Each row was made from one walk, in order. Every step used is in the known rows, and no mark comes twice. Write each row's walk.
(in the rows, 128 means zero)
Known rows
bodov-siru-kuzo-pubo: [ 80 132 132 134 134 125 122 139 167 143 128 135 125 147 203 125 135 134
 145 139 128 113 134 224 101 139 144 128  60 133 123 141 129 107 124 162
 138 134 118 170 138 128 166 126 130 110 124 120 114 115 118 123 131 125
 134 132 111 160  91 186 152 119 121 123 150 121 118 120 141 125  90 126
 117 135 120 133 127 144]
sokuf-ramu-pubo-vazaz: [134 133 146 111 135 137 123 125 100 141 139  74 151 143  88 129 121 109
 137 133 121 136 101 143 119 137 111 149 149 133 117 112 138 113 139 152
 125 140 124  90 109  82 142 108 140 122 135 134  96 138 161 117 145 132
 119 126 110 128  57 165 135 104 139 126 142 115 137 128 123 103 138 117
 146 136 121 140 144 138]
bodov-siru-vazaz-pubo-ramu-sokuf-tidaf-puse: [ 78 151 128 139 145 179 116 204 140 122 109 190 106 115 105 142 136 141
 125 123 141 117 140 223  98 164  26 139 168  86 105 131 145   4 124 145
 147 152 123  75 109 135 162  96 140 122 144 126 105 163 125 153 181 144
  94 131 107 132  70 176 172  95 123 128 157 124 109 106 171  65 156 133
 137 147  89 178 157 123]
kuzo-pubo-ramu-sokuf: [113 151 132 131 133  96 129 188 150 143 119 155 113 126 137  86 112 152
 126 101 135 108  97 174 122 144 125 138 126 124 135 128 139  98 128 138
 136 128 123 105 133 122 150 102 113 117 120 119  96 124 155 128 142 145
 113 129 119 158 106 158 164 102 128 132 138 120 147  92 140  89 148 141
 134 136  98 125 146 146]
sokuf-tidaf-puse-vazaz-pubo: [128 135 126 133 137 182 121 166 123 114 133 166 138 124 104 149 138 125
 132 122 130 137 161 166  98 150  55 144 162 121 110 148 120  72 129 145
 139 132 131  97 109 153 135  99 146 138 136 142  97 187  81 111 147 118
 115 138 129  88 100 137 159 122 119 128 132 135 109 112 160 127 170  98
 140 141 129 142 154 125]
sokuf-tidaf-puse: [106 135 124 145 128 162 117 151 158 122 121 142 116 114 115 150 151 129
 127  99 121 148 138 142 114 145  60 130 127 126  95 147 122  86 123 126
 135 130 126 116 121 127 138 131 137 137 140 136 114 155 103 130 127 130
 125 141 132 130  95 137 148 117 130 129 125 128 117 143 149 137 138 123
 133 126 134 133 135 123]
ramu-sokuf-tidaf: [127 134 122 147 143 131 125 174 156 133 114 160  95 112 121 141 136 137
 122 108 126 104 134 157 135 127 110 135 132 146 114 137 162  82 127 133
 140 124 125 113 126 121 128 134 133 137 130 132 112 142 129 140 132 150
 111 136 125 148 116 148 139 122 120 132 131 127 127 126 149 120 138 131
 130 128 129 138 131 131]
sokuf-tidaf-puse-vazaz: [140 134 125 141 135 161 126 148 129 113 130 134 133 129  91 159 135 127
 133  85 126 152 152 156 107 132  63 144 172 121  94 146 125  68 122 132
 142 130 126 106 128 132 137 109 132 139 134 141 115 165  81 104 119 115
 132 137 125  96 105 125 153 119 126 130 119 135 123 123 164 126 139 114
 131 129 139 147 141 129]
kuzo-pubo-ramu-sokuf-tidaf-puse-vazaz: [116 154 130 142 136 134 130 208 151 129 121 164 111 125  97 116 126 147
 130  70 136 130 121 186 110 148  56 153 169 121 105 149 137  34 123 141
 151 137 122  88 132 134 160  82 116 131 129 131  83 162 113 108 139 139
 122 136 115 123  80 158 194  90 130 131 133 127 144  91 175  87 154 123
 135 136 105 143 157 139]
sokuf-tidaf-puse-vazaz-pubo-ramu: [135 145 120 135 125 173 124 179 119 116 130 182 133 120 106 159 155 123
 133 109 141 149 134 166  92 162  39 129 183 105 116 152 108  74 132 131
 135 137 129  81 106 149 139  89 136 143 137 133  84 183  91 119 163 128
 114 133 116  79  89 155 172 109 116 132 133 136 128 107 170 107 194 115
 142 154 111 146 166 137]
kuzo-pubo-ramu-sokuf-tidaf-puse: [ 92 157 128 147 131 136 119 213 178 137 112 167  96 110 143 112 138 154
 127  70 136 128 116 198 116 159  56 136 123 122 103 148 134  54 124 134
 144 135 120  97 125 128 158 100 125 126 131 126  84 148 130 132 137 147
 111 142 125 165  71 171 187  89 133 133 134 121 144  96 164  96 167 133
 135 136 104 138 153 145]
tidaf-puse-vazaz: [120 132 134 127 124 160 132 128 106 113 137 110 148 138  79 124 123 122
 131 106 126 158 144 137 117 131  58 155 183 113 103 129 124  72 122 130
 138 126 132 115 127 137 141 100 122 134 124 140 126 146 101 104 120 110
 136 126 123  93 121 100 151 116 137 128 121 131 123 111 146 115 119 112
 131 127 122 130 134 116]
siru-kuzo-pubo-ramu-sokuf: [104 139 138 137 131 113 142 157 167 150 120 162 112 122 205 107 130 137
 133 115 147 113 100 221 103 147 126 136 118 129 127 158 138  91 133 144
 133 136 122 136 126 116 161 101 110 123 115 120  85 104 160 139 143 159
 123 132 108 161  89 187 170 100 128 134 141 122 141  84 136  88 130 136
 125 141 105 128 132 156]
bodov-siru-kuzo-pubo-vazaz: [ 95 137 143 125 140 120 122 132 130 144 131 119 127 152 183 133 121 120
 148 147 128 123 130 240  99 130 134 150  51 124 110 125 134  90 126 166
 132 136 115 158 131 113 170 105 142 109 121 131 114 120 134 106 129 124
 130 130 103 154  93 194 169 108 121 120 150 118 136 102 122 109  87 114
 116 132 115 157 125 142]
ramu-sokuf-tidaf-puse-vazaz-pubo-kuzo: [ 99 136 134 132 135 161 135 188 106 119 118 193 100 122  76 132 124 119
 122 122 127 135 163 218  95 140  48 175 168 140 105 157 145  17 129 155
 145 139 132 110  97 142 150  85 148 142 128 155  88 180 103 109 139 147
  99 136 109 100 111 154 164 108 110 136 137 129 142  88 149  77 169  90
 141 134 127 122 150 132]
kuzo-pubo-vazaz-puse: [114 144 129 118 128 114 124 163  79 128 127 161 149 138 163  90 105 129
 138 107 134 152 119 178 126 142 115 154 100 129 120 102 114 102 129 171
 132 114 114 126 108 130 154 104 135 109 130 130 123 131 137  73 116 119
 125 139 132 138 108 161 167 111 128 123 116 115 144 112 121  90 118  96
 132 121 109 134 137 139]
kuzo-pubo-ramu-puse: [104 153 118 141 131 108 128 171 156 137 133 136 137 126 161  78 117 147
 136 107 134 157 109 173 119 149 120 119 106 139 146 123 102 121 131 135
 140 144 126 115 141 125 144  94 113 106 124 111 110 123 133 113 128 120
 129 134 132 170 107 165 142  99 128 133 141 119 144 112 128 113 161 137
 142 130 101 118 143 146]
sokuf-tidaf: [144 131 117 142 137 127 120 149 149 128 120 157 105 115 135 162 141 133
 130 107 126 129 131 149 127 127 133 117 112 140 120 147 129 126 129 127
 131 127 123 121 124 127 125 141 137 136 138 132 118 155 109 133 133 138
 120 137 129 132 119 149 131 128 118 129 130 129 119 142 141 143 141 129
 128 128 139 141 135 133]
pubo-ramu-sokuf: [125 139 127 135 126 114 134 157 128 140 117 152 109 119 120 117 129 137
 125 112 140 121 100 138 130 139 105 134 181 118 131 121 143  86 132 118
 131 134 131 100 125 124 138 109 112 136 122 122 119 119 162 145 150 150
 120 125 112 142 119 136 147 104 127 134 134 128 149 109 137  87 146 150
 131 140 106 136 134 133]
tidaf-sokuf: [108 129 129 131 140 126 133 122 126 132 126 132 112 145 107 116 127 129
 119 111 124 119 114 128 136 128 120 138 149 144 126 146 136  93 126 133
 133 124 129 116 152 129 131 126 122 128 141 136 129 117 136 135 124 116
 128 138 125 138 150 130 148 122 127 127 136 124 130 128 135 100 123 150
 133 132 116 138 138 116]
ramu-pubo: [114 133 130 126 129 131 129 139 117 132 130  83 136 129 111 115 112 115
 129 130 116 104 118 142 129 136 133 141 153 145 140 121 142 124 132 145
 135 136 127 130 116 118 124 128 130 123 132 140 118 127 144 124 137 133
 120 123 131 143 108 155 116 123 128 129 145 118 121 143 133 141 127 125
 131 142 122 129 128 143]
vazaz-pubo-kuzo: [108 126 132 114 123 132 134 151 118 126 126 170 110 133 133 120 116 110
 124 157 127 127 138 181 100 139 128 140  92 140 142 134 122 123 139 151
 123 138 132 139  97 139 135 104 150 131 122 128  98 143 121 125 140 146
 108 128 120 111 125 166 126 129 105 133 141 128 138 112 108  94 160 107
 136 137 128 111 142 134]
pubo-ramu-sokuf-tidaf: [135 142 117 152 135 117 128 179 151 140 111 178  94 110 126 152 151 140
 125 100 142 110 106 166 127 142 103 117 161 130 121 137 144  81 130 118
 137 138 125  95 119 119 135 125 124 145 134 124 103 144 139 148 151 162
 115 132 115 140 100 162 151 107 120 133 138 127 146 112 156 108 169 147
 135 139 116 147 142 140]

Write each row's walk
[117 135 121 130 142 149 135 140  94 120 147 148 158 129  99 101 117 127
 135 161 129 153 158 179 111 138 106 141 175 141 146 115 121  98 135 149
 141 143 137 105 125 154 126  87 132 116 131 128 125 155 105  98 141 102
 121 131 125 116 151 126 118 125 112 130 141 130 127 115 127 112 160 107
 151 132 111 118 142 125]
ramu-puse-vazaz-pubo
[121 142 119 142 141 147 127 200 138 138 112 208  99 105 144 142 148 142
 124 127 144  99 116 192 117 155  90 119 150 132 138 139 142  84 136 130
 133 135 130  83 109 139 131 115 140 142 135 121  82 161 136 152 179 159
  98 134 117 132  92 173 152 116 109 136 147 128 129 102 151  98 193 140
 145 150 106 148 159 144]
vazaz-pubo-ramu-sokuf-tidaf
[108 144 115 136 127 142 130 161 120 133 135 163 139 116 147  95 136 136
 136 153 141 149 123 163 111 157  92 107 148 130 149 118 109 112 139 131
 130 151 137  96 112 143 126  92 131 123 132 115 114 142 135 132 160 126
 118 132 129 144 126 150 129 109 119 136 146 127 139 114 125  95 187 132
 154 146  93 120 149 137]
vazaz-pubo-ramu-puse
[ 94 140 130 152 134 153 122 177 151 130 114 158 105 107 115 128 138 141
 120  94 126 122 140 145 129 140  55 146 152 130  95 139 158  43 121 129
 145 135 129 119 119 129 144 119 129 135 130 141 117 145 119 136 125 143
 111 141 127 149 106 131 163 109 132 132 128 125 124 127 156 118 144 127
 133 126 126 140 135 118]
ramu-sokuf-tidaf-puse
[129 129 140 125 125 145 123 127 134 139 134  91 145 141  96 122 135 124
 131 136 123 115 111 133 117 145 120 131 154 142 135 122 130 130 136 149
 133 141 126 104 125 100 135 123 128 126 139 121  93 138 147 135 144 134
 124 127 125 136  62 157 122 114 138 129 142 117 120 144 135 120 151 127
 147 139 131 122 146 139]
sokuf-ramu-pubo
[119 126 142 108 140 138 139 137 124 119 121 172 121 133 126 125  98 103
 120 149 129 141 140 217  86 135 127 145 105 126 135 137 127 104 139 154
 124 148 126 116  97 128 143  90 148 121 127 136 101 143 124 133 144 152
 107 124 114 105 121 168 117 128 117 128 137 126 128 106 109  74 139 100
 131 127 127 130 141 138]
siru-vazaz-pubo-kuzo
[130 147 128 126 123 105 127 162 151 138 126 141 127 130 156 108 122 142
 134 104 138 131 101 156 116 148 134 117 102 120 142 128 110 137 129 133
 131 126 119 112 132 123 145 104 117 119 125 113  93 132 138 128 134 135
 129 129 126 145  94 168 153 110 128 130 137 126 145  99 134 109 150 134
 133 136 110 129 149 147]
kuzo-pubo-ramu
[135 128 128 121 134 157 134 142  87 119 140 153 148 137 102 128 118 122
 134 156 134 123 148 165 111 137 108 142 161 128 142 120 122 108 134 148
 132 125 131 103 116 150 126 101 137 128 134 131 108 155 108 110 152 117
 121 125 121  95 140 130 130 135 111 128 137 134 122  94 137 106 148 102
 134 140 120 131 147 133]
puse-vazaz-pubo
[118 137 129 145 139 157 130 167 124 120 124 149 119 117  64 137 129 137
 126  95 128 131 152 173 119 131  52 165 200 129  92 149 153  24 121 135
 152 135 130 101 122 133 143 111 125 140 132 147 115 161 102 115 127 127
 115 137 116 115 111 120 166 109 128 129 127 132 132 109 173 111 130 111
 129 128 125 139 137 125]
ramu-sokuf-tidaf-puse-vazaz
[ 87 149 134 154 131 147 131 190 196 145 111 185  96 113 192 122 149 139
 132  86 142 130 110 230  93 157  61 138 122 126  97 179 133  52 128 140
 143 145 120 128 118 118 165 101 121 133 121 129  70 128 131 141 135 161
 117 143 117 160  64 196 187  91 131 135 138 121 130  94 162 111 153 131
 130 137 114 140 141 150]
siru-kuzo-pubo-ramu-sokuf-tidaf-puse
[ 98 125 146 119 136 114 137 133 133 142 125 108  99 159  75 118 120 113
 122 109 116 122 100 145 112 138 130 154 148 164 129 167 145  89 136 159
 134 148 127 102 134  94 148 115 129 128 144 141  84 127 158 133 127 139
 117 134 115 134  79 175 139 101 125 130 149 116 151 141 122  70 150 138
 147 140 132 121 154 132]
tidaf-sokuf-ramu-pubo-kuzo
[141 140 119 137 143 145 132 193 110 130 123 199 105 115 105 154 140 135
 131 125 144 108 126 205 111 150  99 136 189 130 139 142 143  60 136 136
 138 133 130  73 110 144 133  97 134 144 131 130  81 171 120 128 178 154
 100 130 105 108 105 161 164 114 105 134 143 134 135  87 164  90 181 125
 144 152 107 153 161 144]
puse-vazaz-pubo-ramu-sokuf-tidaf
[108 137 138 122 139 140 127 136  63 138 133 121 144 154  89 101 122 120
 131  98 130 137  92 143 131 152  92 170 193 143 116 132 132  65 136 174
 135 131 122  79 119 108 148 113 131 123 154 137 107 126 164  99 139 115
 119 143 124 132  76 165 166  95 138 124 131 106 146 144 130  57 132 124
 151 143 110 153 153 127]
tidaf-sokuf-ramu-pubo-vazaz-puse
[137 131 128 123 136 161 131 135  99 127 153 151 163 136  83 112 130 140
 140 156 140 175 152 170 108 149  88 135 168 135 137 128 115 104 134 150
 139 140 136  80 124 138 136  82 127 118 140 109 102 162 108 107 146 109
 127 134 122 106 115 124 128 113 120 128 133 130 126 112 130  97 171 107
 161 134 114 115 160 126]
sokuf-ramu-puse-vazaz-pubo
[109 131 125 120 134 120 144 143  91 120 139 167 134 144  95 102 104 116
 133 159 127 165 159 210  95 133 112 154 146 152 144 131 120  85 139 158
 139 153 140 130 106 143 138  76 141 122 120 137 115 154 103  89 129 125
 115 130 111 108 153 144 117 117 102 133 142 129 151 107 110  83 167  90
 145 132 121 105 142 135]
ramu-puse-vazaz-pubo-kuzo
[ 91 141 130 135 126 114 128 153 167 146 126 146 121 140 196 137 147 135
 147 127 141 119 108 220  96 152 137 123  76 113 128 147 110 106 126 149
 134 139 117 152 137 124 168 113 124 120 126 108  98 116 132 131 146 134
 134 129 103 150  74 205 169 104 119 128 151 120 128 101 138 112 124 139
 123 146 106 144 134 150]
bodov-siru-kuzo-pubo-ramu
[134 138 128 123 134 145 139 178  93 129 129 170 127 127  96 122 115 130
 129 144 146 111 124 183 118 150  91 151 213 118 143 119 141  64 136 137
 136 132 136  86 106 143 136  76 125 134 127 127  95 149 138 121 169 142
 111 120 106 102 124 142 152 110 113 134 143 134 143  80 146  74 179 124
 140 151  94 139 153 137]
puse-vazaz-pubo-ramu-sokuf
[ 97 148 125 145 127 167 121 203 136 131 112 203 104 102 126 135 144 141
 126 112 140 118 123 187 109 168  35 133 163 114 112 144 139  50 130 130
 137 141 131  86  99 142 142  96 141 139 134 127  79 166 132 148 169 152
  99 139 122 131  83 159 180 101 119 137 142 128 126  96 151  99 200 133
 143 153 104 142 158 133]
vazaz-pubo-ramu-sokuf-tidaf-puse
[110 143 133 125 125 171 136 176  88 124 128 168 136 126  75 107 123 135
 129 128 141 127 135 174 107 161  29 162 223  93 117 123 132  33 130 134
 140 139 139  81 108 152 145  72 127 133 124 135 102 156 130 123 164 130
 107 123 112 102 105 122 180  98 125 135 141 134 140  82 152  77 174 118
 144 149  92 136 152 123]
tidaf-puse-vazaz-pubo-ramu-sokuf
[101 136 127 138 137 179 125 191 108 118 123 183 121 111  79 132 128 134
 125 123 129 119 166 194 106 148  38 159 197 130 104 141 148  29 127 148
 147 128 133  96 110 149 142  98 139 133 132 147  96 177  99 116 147 133
 105 137 123 109 110 129 163 117 116 132 138 134 114 103 162 106 162 103
 137 139 117 140 151 128]
ramu-sokuf-tidaf-puse-vazaz-pubo
[ 74 146 134 137 131 113 131 169 162 156 118 162 105 134 200 117 130 145
 141 132 144  98 110 233 107 144 125 135 112 116 125 140 142  63 127 153
 143 142 119 145 135 123 172 107 119 114 118 115  95 108 154 138 146 144
 121 129 100 170  77 201 183  94 121 129 160 118 139  79 144  75 110 143
 123 145 101 143 133 149]
bodov-siru-kuzo-pubo-ramu-sokuf
[115 129 127 125 147 153 135 120 100 129 151 158 145 151  71  96 126 137
 133 133 135 160 143 167 114 147  84 140 193 147 137 154 127  66 136 152
 143 139 137  63 151 141 140  82 126 117 150 120 101 153 115 117 145  96
 123 140 123 120 132 119 138 105 123 127 140 128 129 113 138  69 161 133
 166 136 108 123 168 111]
tidaf-sokuf-ramu-puse-vazaz-pubo
[117 139 139 120 139 131 124 136  90 132 132  71 140 134 104 118 103 100
 133 129 115 120 112 142 126 131 112 155 140 136 122  94 146 102 137 149
 128 140 125 117 105  97 129 111 142 121 123 150 120 131 159 109 131 126
 115 122 114 147 103 163 124 111 131 127 150 116 142 121 131 119 122 112
 133 138 121 140 128 138]
ramu-pubo-vazaz
[155 135 124 116 127 146 134 147 100 122 138 157 144 132 111 137 134 129
 135 142 146 134 123 164 104 151 103 134 184 114 147 126 109 107 136 133
 128 135 133  84 111 148 132  88 127 137 132 121  96 153 117 120 169 128
 122 121 111  85 113 144 152 119 112 132 139 139 139  85 146  94 178 119
 141 154 102 139 155 140]
puse-vazaz-pubo-ramu
